Each row was made from one walk, in order. Every step used is in the known rows, and no mark comes twice. Write each row's walk.
Known rows:
m/p/d/a: [ 34 -47  28 -15  21 -18  19 -16  30 -14  28 -10  15 -19 -20  -7  -2 -16
  -1   3 -14  15   3 -35   9  -6 -17 -12  34   9  18   0 -13  15  11  25
 -18  -4  14   3  10   3  21  25  -5 -13   5]
a/d: [ 45 -42   2 -18  -7   3  21  -9   5  -9  33 -11   8   4 -11   4   3   0
  -3 -18 -18   0 -17 -23  21 -14 -18 -19  20  12  15   9 -13   7  17  26
 -30 -12  17  10   7   2  -8   6   2 -18  -5]
z/q/m/p/a/d/u: [ 58 -47  15 -17  12   1  14 -11  -4 -19  38 -24  25  12  -9 -15   1   8
   9  -1 -30   0   3 -24  12   6  25 -33  28 -14  30   9 -38  22   6  15
 -44  -3  30  18   1  11  21  29   5  -9  -4]
r/v/z: [ 55 -58  18 -22  15   9   9  -1  -2 -12  32  27 -19  -3 -13  14  -7 -10
 -10 -14 -17  -8 -22  -9   4 -33 -18 -27  42  40 -10  -4 -35   3  31  25
 -10 -19  22 -12   1 -19  -8  25  26   7 -13]
m/p/a/d: [ 43 -39  18 -26  22 -11   6 -17   8  -9  43 -13  10   0  -8 -15  -6  -2
   1  -8 -23  12   1 -26  18  -7 -13 -29  19   0  17   9 -10  21  15  33
 -31 -16  12   1   0  10  17   9   2 -18  -4]
e/r/v/z: [ 73 -73  14 -19  16  15  14   0  10  -2  24  34 -15  -8  -9  21 -20 -12
  -3 -10 -17 -15 -24  -6  17 -37 -29 -32  46  46  -7  -1 -50  23  30  32
   2 -42  12 -15  -6  -3 -12  20  45   7 -23]
e/r/z/q/m/p: [ 79 -75  25 -21  43  18   9   4   7 -11  16  12  19 -10 -13   1 -35   0
  20  -2 -22 -40 -18 -10  26 -35  -8 -19  50  -7   7   0 -78  18  11  35
 -34 -43  12  20 -19  10 -14  39  51 -10 -26]
q/m/p: [ 40 -45  28 -10  35  11   9  -1   9  -3  29   5  16  -4 -18   4 -21 -13
   3 -10 -19 -20 -10 -30  19 -23  -7   0  27   6  16   4 -53  -3   3  -1
 -33 -21   7  10 -17  11  -7  16  24  -1   5]
a/p: [ 43 -32  18 -17   1   2  21 -11   3   4  49 -16  -1  -1 -21  17   1  -5
  -8  -8 -27  10 -10 -23  17  -9 -33  -9  22  21  -2  -1 -13  21  14  30
 -30  -5  11   9  -3   7 -20   4  -5  -5   4]
v/r/z/q/m/p/d: [ 60 -73  24 -37  32   3  25  -3  12 -40  19  13   1   4 -17 -16 -14  12
   6  -8 -20 -16 -16  -4   8 -25  14 -22  53  -1   1  -3 -47   4  22  29
 -29 -14  41 -10 -25 -13  17  68  25 -26 -22]
u/d/a/p/m: [ 42 -35  19 -34 -28  -5  38 -20  20   2  22  -7  13   7 -14   4   4   2
 -19  -1 -16  18  -5 -14 -11  11 -32  -9  43  23  14   3  -5  30  28  24
 -24  11  22  23   7  16  -9  -5 -13 -15  10]
p/a/d: [ 48 -39   7 -21   0  -4   7 -11   1 -10  36 -11   3   5  -8   2  16   4
   1  -9 -21   6 -17 -21  21  -5 -14 -27  16  13  17   6  -2  22  18  38
 -17  -4  20  -1  14   4  14   7 -10 -18  -8]
d/q/z/r: [ 96 -34  10 -18   5  18  21 -15  -6 -12   9   0 -10  14 -10   1   8  -2
   9   3 -16   3 -26 -30  14 -29   3 -29  17   9   1  22   7   3  -4  23
 -22   9  35   6  25 -37  -7  21   9  -1  -1]
m/p/d/q/z/r: [ 85 -40  14 -34  27  -1  26 -24  23 -27  15  -7  -8   9 -12 -22  12 -11
   0   1 -21  23 -12 -35  13 -23  13 -32  25  -6   8  25   4  11  -7  22
 -29   5  47  -4  17 -35  13  28   8 -15   5]
u/q/z/v: [ 93 -49  26 -17  -5  23   8   3   3 -12  22  16 -22  31 -20  -2  22 -10
  11  -4 -31   3 -30  -8   9 -36 -12 -25  19  15 -17  21 -10  -1  21  30
 -18  10  27  -4   9 -23 -11  12  -4   2   4]
u/d: [ 47 -40   9 -27  -8  11  13   1  12 -10  22   6  -3  -3 -17   3  -4  -2
   9 -18  -8 -14 -16 -12   7 -20 -26 -17  32  12   6  11 -14   4  18  31
 -31  -1  19  12   2   5  -9   4   1  -7   5]
z/r/v: [ 64 -55  16 -22   6  36   2  10  -1  -4  18   5 -11 -14 -23  16   7  -1
  -3 -12 -10   0 -42  -5  13 -36   0 -30  32  22  -3   6 -10  11  17  35
 -17 -18   6  -5  23 -32  -8  19  20   2  -7]
u/d/q: [ 64 -43  12 -23   0  10  20  -5   2 -19  27   5  -3   1 -16  -3  -4  -9
  10  -7   5  -5  -9 -10   3 -17 -12 -29  34  17   9  11  -6  12   5  34
 -26   3  34  20  15 -10   0   4   2  -6   3]
m/p/a: [ 48 -40  29 -19  40  -6   0  -6  10   0  39  -3   2 -14 -14   0  -8 -12
   4   0 -15  -1   4 -24  16 -13 -21 -17  25   7   6   0 -11  17   9  32
 -22 -12   3  -4   0   8  15  15   4  -3   1]
r/e: [ 49 -57  27  -7  17   8  17   7  -4  -6  23  -4 -14 -13  -2  21 -10   5
  -7  -4 -10 -17 -11 -15  12 -20 -22 -23  10  31  14  -3 -34  15   6  24
 -18 -13  11   6  14   3 -23  22   5   6 -13]
d/u/q/m/p/a: [ 67 -56  41  -8  19   9   0  16 -12 -14  42   0  16  22 -22   3  -2 -15
  19  -2  -7  -9  20 -11   3   2   4 -20  24   6   7  23 -37  18   3   6
 -22   2  17   7 -10  22  16  12   6  10  15]
a/d/u/q/z/r/e: [ 96 -58  16 -19 -36  19  26   4 -21 -23  13 -20  -8  47   5  -4   7  23
   7 -11 -18   5  -6  -8  -6  -7   7 -64  -4   6   5  49 -13  18   7  13
 -37  12  39  13  16 -12 -25  19   0   0  -5]
a/d/q/m/p: [ 50 -49  22 -12  25   5  24 -18  -8 -20  39  -6  25  13 -11 -15 -21 -11
  -1 -11 -14   2  -4 -31  16 -12  16 -25  24   1  29  14 -45  10  -4   5
 -38 -23  32  24  -4  -6   4   8  24 -13   2]
e/r/z/q/m/p/d/u: [ 86 -83  13 -25  27  -2  23   4  24 -27  23  -6  18  -7 -19  -1  -5  -4
   7  -2 -22 -23  -1 -12  19 -16   6 -26  57  -7  18   8 -78  26   6  34
 -29 -29  31  14 -15  20   8  50  31 -15 -19]
d/u/q: [ 73 -54  21  -7 -16   9  19  21  -9 -15  40  -8   7  16 -26  20  12 -12
  17 -10   5  -9  10  -3   5  -6 -23 -20  28  18  -7  25 -13   8  11  18
 -18   9  12  10   6  14  -8  11  -3  10   8]
q/m: [ 43 -46  18  -6  13  19  13   3  -1  -4  22   9   9   3 -18  21  -1  -8
   2 -11 -18 -25 -25 -27  22 -23  -8   4  24  18  17   0 -46  -3   5   8
 -19 -10  13   9   1   7 -10  13  14   0   3]
e/r: [ 68 -57  10  -7  10  10  18   3  19   5  21   5   2 -14 -14  28 -13  -9
  10  -8 -10 -20 -17 -17  33 -27 -39 -11  30  26   8   4 -30  23   9  34
  -8 -30  -3   2   0  19 -13   9  23   0 -12]
r/v/z/q/d/a: [ 60 -46  21 -24  10  12   6 -16  -6 -17   1   7  -3  -4 -17 -10  -5   8
  -5  14 -20   2 -26 -24  -1 -21   7 -36  45  21  -2 -13 -44   9  26  20
  -5  -7  43   8  14 -38   9  41  13  -5 -15]
z/r/e: [ 63 -63  20 -21   7  27  17   8  -8 -10   7  -4 -15  -8  -1  15  -8  18
  -2  -3  -8  -7 -25 -10   7 -26  -4 -30  11  23   8   8 -14  17   4  27
 -22  -8   6   2  22 -11 -21  27   6   5 -11]
v/r: [ 56 -46  16 -12   0   8  29   0   5  -8  27  13  -8   1 -18  16 -13   7
   5  -9  -7 -10 -11 -10  16 -23 -26 -15  29  33  -5   2  -7  -1  18  21
 -12  -8   8 -13 -10  -1  -2  33  10  -5 -10]
a/p/d/q/z/v/r/e: [ 93 -61  35 -24   5   4  44 -34   5 -28  32   5 -49  27  -1 -13  10  10
 -28  11 -47  45 -16 -15  -1 -19  10 -57  10  46  -3   5  -5  38   6  43
 -14  11  63 -23   4 -38   1  44 -14  -9 -17]

Which walk is each row?
[ 93 -50  25 -12  14  20  23  -9 -16 -16   2  -3 -24  13   6   3  -2  10
  -3   8 -15  -2 -21 -24   5 -28   6 -45   2  21  10  21 -10  17 -10  23
 -24   6  39   9  32 -37 -21  29  10   7 -15] -> d/q/z/r/e
[ 87 -71   8 -22  17  12  14   5   8 -10  16   5   2 -16 -14  16  -9   8
  19   0 -11 -31 -25   1  24 -34 -30 -26  51   6  -5  -3 -41  24  21  58
 -18 -30  12  13   4   0 -17  37  30 -11 -34] -> e/r/z/q
[ 44 -39  24 -18 -11  -8  39 -18  13   8  29 -13  15   1 -12  22  11  -4
 -27   7 -20  18  -4 -26   3   9 -36   3  35  31  12  -6  -6  28  21  21
 -12   4  10  14  14  13  -9   7 -11  -9   5] -> d/a/p/m
[ 56 -39  32 -11  -6  11   4   3  -9 -12   8  -8  13  13 -28   1   3  -4
  14   7   4   0  -7 -24   8  -5 -19 -16  19  12   0  14 -25  11  10  11
  -2   6  23  18   9  -4   5   5  -8 -10  10] -> u/q/d/a
[ 80 -26  11 -19   0   1  18 -16   6 -15  17   9 -12  17  -9  -7   2  -9
  11  -7 -17  -8 -13 -24   7 -21 -15 -32  22   9   7  22  -9   2   3  26
 -31  10  50  16  12 -21  -9   8   4  -7   3] -> u/d/q/z
[ 63 -31   5 -13  -1   3  17   5   3  -5  22 -22   7  -6 -24   7   9   1
 -12  -2 -12 -10   3 -34  17  -3 -13 -19  14  13   9  12 -47  -2  -3   1
 -20  -5  18  15  -4  13   1  16  -5  -5  12] -> q/d/u
[ 70 -52   2 -43  -5  16  26  -6  -4 -15  14  15 -10  10 -11   2 -11   9
   4  -5 -14  -2 -26 -13   5 -30  -8 -22  35  23 -11  14  -2   2  17  21
 -20   6  13 -11   3 -13  -2  29  15   4  -2] -> v/z/r
[ 58 -43  20 -42   0   4  34 -29   5  -8  11  -4  -4  11 -12  -4  11  10
 -39  15 -30  26 -22 -20 -10  -1  -3 -25  57  31   0 -19 -38  31  38  12
  -6  -4  48   8   6 -26   1  26   8 -12  -9] -> r/v/z/q/d/a/p/m
[ 62 -46   6 -13  -1   0  29 -14  -9 -20  39 -11   7   7 -12   0   3  -7
   1  -8  -6   8  -9 -22  19 -11  -6 -31  24  16  18  12  -6  14   5  30
 -24  -9  31  17  19 -14   1   6   5 -16  -7] -> a/d/q
[ 47 -54  35 -20  14   9  -2   1 -11 -19  39   1  16  36 -13 -12  -4  -6
  17 -15 -14   3  -3 -13  11  -4   4 -24  21  -6  14  22 -31  22  15  12
 -24 -11  26   5 -10  11  15  -1  13 -14   4] -> u/q/m/p/a/d
[ 75 -58  19 -20  -1  22  25  -1   5 -12  25  23 -20   0 -21   1  -7   9
  -3   1 -22   6 -28  -1  14 -36  -7 -26  29  38 -12   1  -1   2  20  35
 -12  -5   6 -21  -5 -16   8  39   2   0 -11] -> z/v/r
[ 56 -39  14 -20   7 -19  12 -12   2 -10  53 -26  16   0  -9 -12  -3  -3
   0  -6 -20  12  22 -26  11   9  -6 -39  18   1  20  17 -16  22   8  26
 -37  -8  11   7  -3  21  20  15  -4 -12   2] -> m/p/a/d/u
[103 -40  13 -18 -27  19  18  10 -10 -15  15  -6  -2  35 -18   8  17   2
  21  -5 -13  -3  -9 -13   3 -15  -6 -31  14   3 -14  44   2   0   7  13
 -26  22  25   6  12 -13 -15  19   1   7  10] -> d/u/q/z/r
[ 53 -46  14 -24   8  -9  35 -22   9 -19  49 -19  -7   4 -21   5  25 -20
 -15  -2 -16  35  -6 -26  17  -2 -13 -18  32  25   9   0   2  38   4  42
 -17   6  43   3  15 -11   6   6 -14 -16   4] -> a/p/d/q
[ 57 -43   0 -11 -25  -5  30  -5   0 -12  43 -22  16   5 -14   7   8   0
  -3 -16 -15   0   3 -22  15   1 -12 -30  19  13  19  22 -21   8  10  20
 -36  -6  14  16   5  15  -6  13  -2 -10  -1] -> a/d/u
[ 36 -42  10 -29   0  -7  27 -16  24  -9  46 -18  -7   2 -22  12  26 -12
 -17 -12 -29  26 -14 -26  18  -4 -25  -6  28  19   6  -3  -7  29  17  37
 -21   0  29  -6   1   7  -2   7 -15 -17   6] -> a/p/d
[ 81 -77  11 -22  16  21  17  -4  12 -12  17  25 -15  -6 -11  18 -14  -2
   9  -3 -19 -14 -33   1  15 -41 -15 -33  62  31  -8 -11 -41  28  32  42
  -5 -34  24  -8   5 -17 -10  36  46   7 -32] -> e/r/v/z/q
[ 43 -44  35 -14  42   6  -5  -4   4  -1  31   6  11  -2 -15   2 -11 -10
   3  -1 -23 -13  -6 -30  19 -14  -3  -5  23   6  19   0 -40  12   4  10
 -22 -12  11   1  -9  12  14  17  11  -1   5] -> q/m/p/a
[ 75 -79  31 -25  49  19  -3 -10   8 -11  20  32  -6   0  -7   1 -26  -6
  10   5 -31 -14 -24  -8  12 -35   9 -35  56  18   6 -11 -66  39  25  28
  -8 -40  29 -11 -12  -6  13  36  55   6 -27] -> e/r/v/z/q/m/p/a
[ 76 -37  16 -20 -25 -12  30 -10  13 -17  48 -21  -8  41 -21   8  42 -15
   0 -13 -32  26   9 -23   6   9 -23 -25  19  12 -10  33  -8  24  13  22
 -27  25  51   0  -2   6 -12   8 -20  -9  16] -> a/p/d/u/q/z
[ 49 -49  19 -19  11   3  27 -18   2 -19  45  -9   2  16 -21   8  23 -17
 -16  -6 -23  22 -16 -32  17  -4   7  -8  28  24  21   1 -26  33  -3  23
 -16   3  51   6   4  -4   6   6  -4 -13   7] -> a/p/d/q/m
[ 79 -39  14 -18   8  30   0  -1   5  -1   7  10 -22   3 -14  10  13   0
  -4 -11 -30  -4 -44 -20  13 -39  -5 -33  20  15  -6  16 -16   0  14  26
 -23 -10  22  -6  18 -42 -18  22  20  -1  -8] -> q/z/r/v
[ 75 -72  20 -33  18  -4  33   1   8 -41  27   2   7   6 -22 -14 -10  12
   4  -5 -18 -15   5  -6   2 -13  20 -32  54   1   2   6 -52   5  15  23
 -35  -6  42  -2 -26   0  20  76  18 -18 -18] -> v/r/z/q/m/p/d/u
[ 70 -56  17 -22   7   2  21   6  -9 -15  27  22 -10  -6 -17  10 -20  12
   4  -9  -5 -26  -9   1  10 -28 -30 -27  34  28 -16   5 -25  -5  25  40
 -16 -15  12  -9 -17  -6  -4  49  15 -14 -25] -> v/r/z
[ 46 -63  12 -39  32  -3  27 -17  23 -36  22   9   3  16 -14 -16  -2  -4
   2  -4 -31  -1 -17 -22   8 -21  15  -9  56   1  11  -7 -46   6  19   6
 -29  -2  50 -10 -12  -5  15  46  23  -9  -3] -> v/z/q/m/p/d
[ 89 -41   3 -27   5   6  26 -17  14 -27   7  -5 -17  17 -11  -5  35  -7
  -1   0 -20  17 -30 -31  17 -23  10 -28  22   8   9  22  13  11  -5  32
 -15  16  55  -7  32 -40  11  23  -2 -13   0] -> p/d/q/z/r
[ 81 -68  12 -18  14   7  11   8   6   0  22  14   2 -16 -14  21 -14  -2
   8  -7  -8 -34 -17  -7  27 -32 -43 -25  36  22  -2   6 -48  18  18  51
 -11 -35   0   8  -6  14 -17  24  30 -11 -27] -> e/r/z
[ 83 -52  15 -36   2   0  34 -20  14   1  -1 -19  16  -3 -12   3   0  18
 -21  19 -22   3 -16 -18  14   0 -28 -21  52  10   5  -9 -52  46  23  41
  -8 -24  26  29  -3   9  -9  25  12 -30 -22] -> e/r/z/q/d/a/p/m
[ 75 -74  36 -16   5  25  28   3  -4 -14  20  20 -34  -3  -5   5 -19  19
 -13   5 -20   1 -25   4   3 -35  -3 -40  14  50  -3  -3 -19  13  14  34
 -12  -9  11 -19   1 -16  -5  46   4   6 -21] -> z/v/r/e
[ 81 -63  17 -28  10  16   5   9  -5 -11  30  15 -13 -13 -20  -2   6  -1
  -8   1 -24  -9 -30   0  10 -38 -14 -28  32  20 -10   0 -30  -1  22  57
 -23  -9   5   2   6 -15  -3  32   0 -10 -14] -> r/z/v
[ 59 -40  19 -22   2  18   7  13  -4 -13  15  -7  -2  17 -26   3  11  -2
   7  -8   1  -5 -12 -15  17 -14 -19 -15  22  10  -5  16 -31   6  10   9
  -8  -3  28   9  -4  -3  -6   0   2  -9  11] -> u/q/d
[ 83 -51  22 -28  36  10  12 -16  20 -26  17   2 -21   2 -14 -18  16 -19
 -10  -7 -23  26 -24 -27   9 -32  20 -45  33   4   5  18  -8  15   2  29
 -22 -12  52 -11  23 -55  11  28  21 -12  -3] -> m/p/d/q/z/r/v
[ 95 -41   8 -18  -4  10  23 -28  -3 -19  28   2 -14  24  -6 -20  18  -6
  -8   2 -41  21 -30 -27  16 -29  11 -45  13  14   9  20  -7   4   5  36
 -29   1  44   7  22 -38   1  14  -3 -16  -8] -> a/d/q/z/v
[ 41 -50  18 -11   0  -9  19 -12  20 -15  19  -7   7 -13 -21  10  20 -10
  -2   3 -12  10 -14 -31  13  -8 -19  -8  31  22  20  -3  -4  18  12  33
  -4   9  22   2  27   1  17  22 -16 -14   0] -> p/d/a
[ 92 -47  19 -30  -2  24  21  -8  -7 -22  -5   3 -25  18   6 -12 -10  19
   5   0 -10  -2 -23 -12  -8 -27   9 -57  10  11  12  29  -7  18  -5  29
 -33  13  52  16  27 -36 -18  20   7   1  -8] -> u/d/q/z/r/e
[ 56 -64  34 -30  49  13  -7  -9  -5 -19  30  24  -9   3 -10  -8 -13  -5
   3   3 -31  -8 -22 -11  -1 -30  21 -29  51  12   2 -15 -52  18  24  20
 -21 -18  37 -11  -4 -23  16  42  35   6 -15] -> r/v/z/q/m/p/a
[ 70 -55  10 -24  16   7  12   6  -6 -19  24  -3  -1 -11 -17   8   5   7
  12  -2 -12 -26 -24  -4  12 -30 -17 -23  45   1  -7  -5 -27   4  22  53
 -30  -7  21  15  12 -15 -12  44   9 -13 -24] -> r/z/q
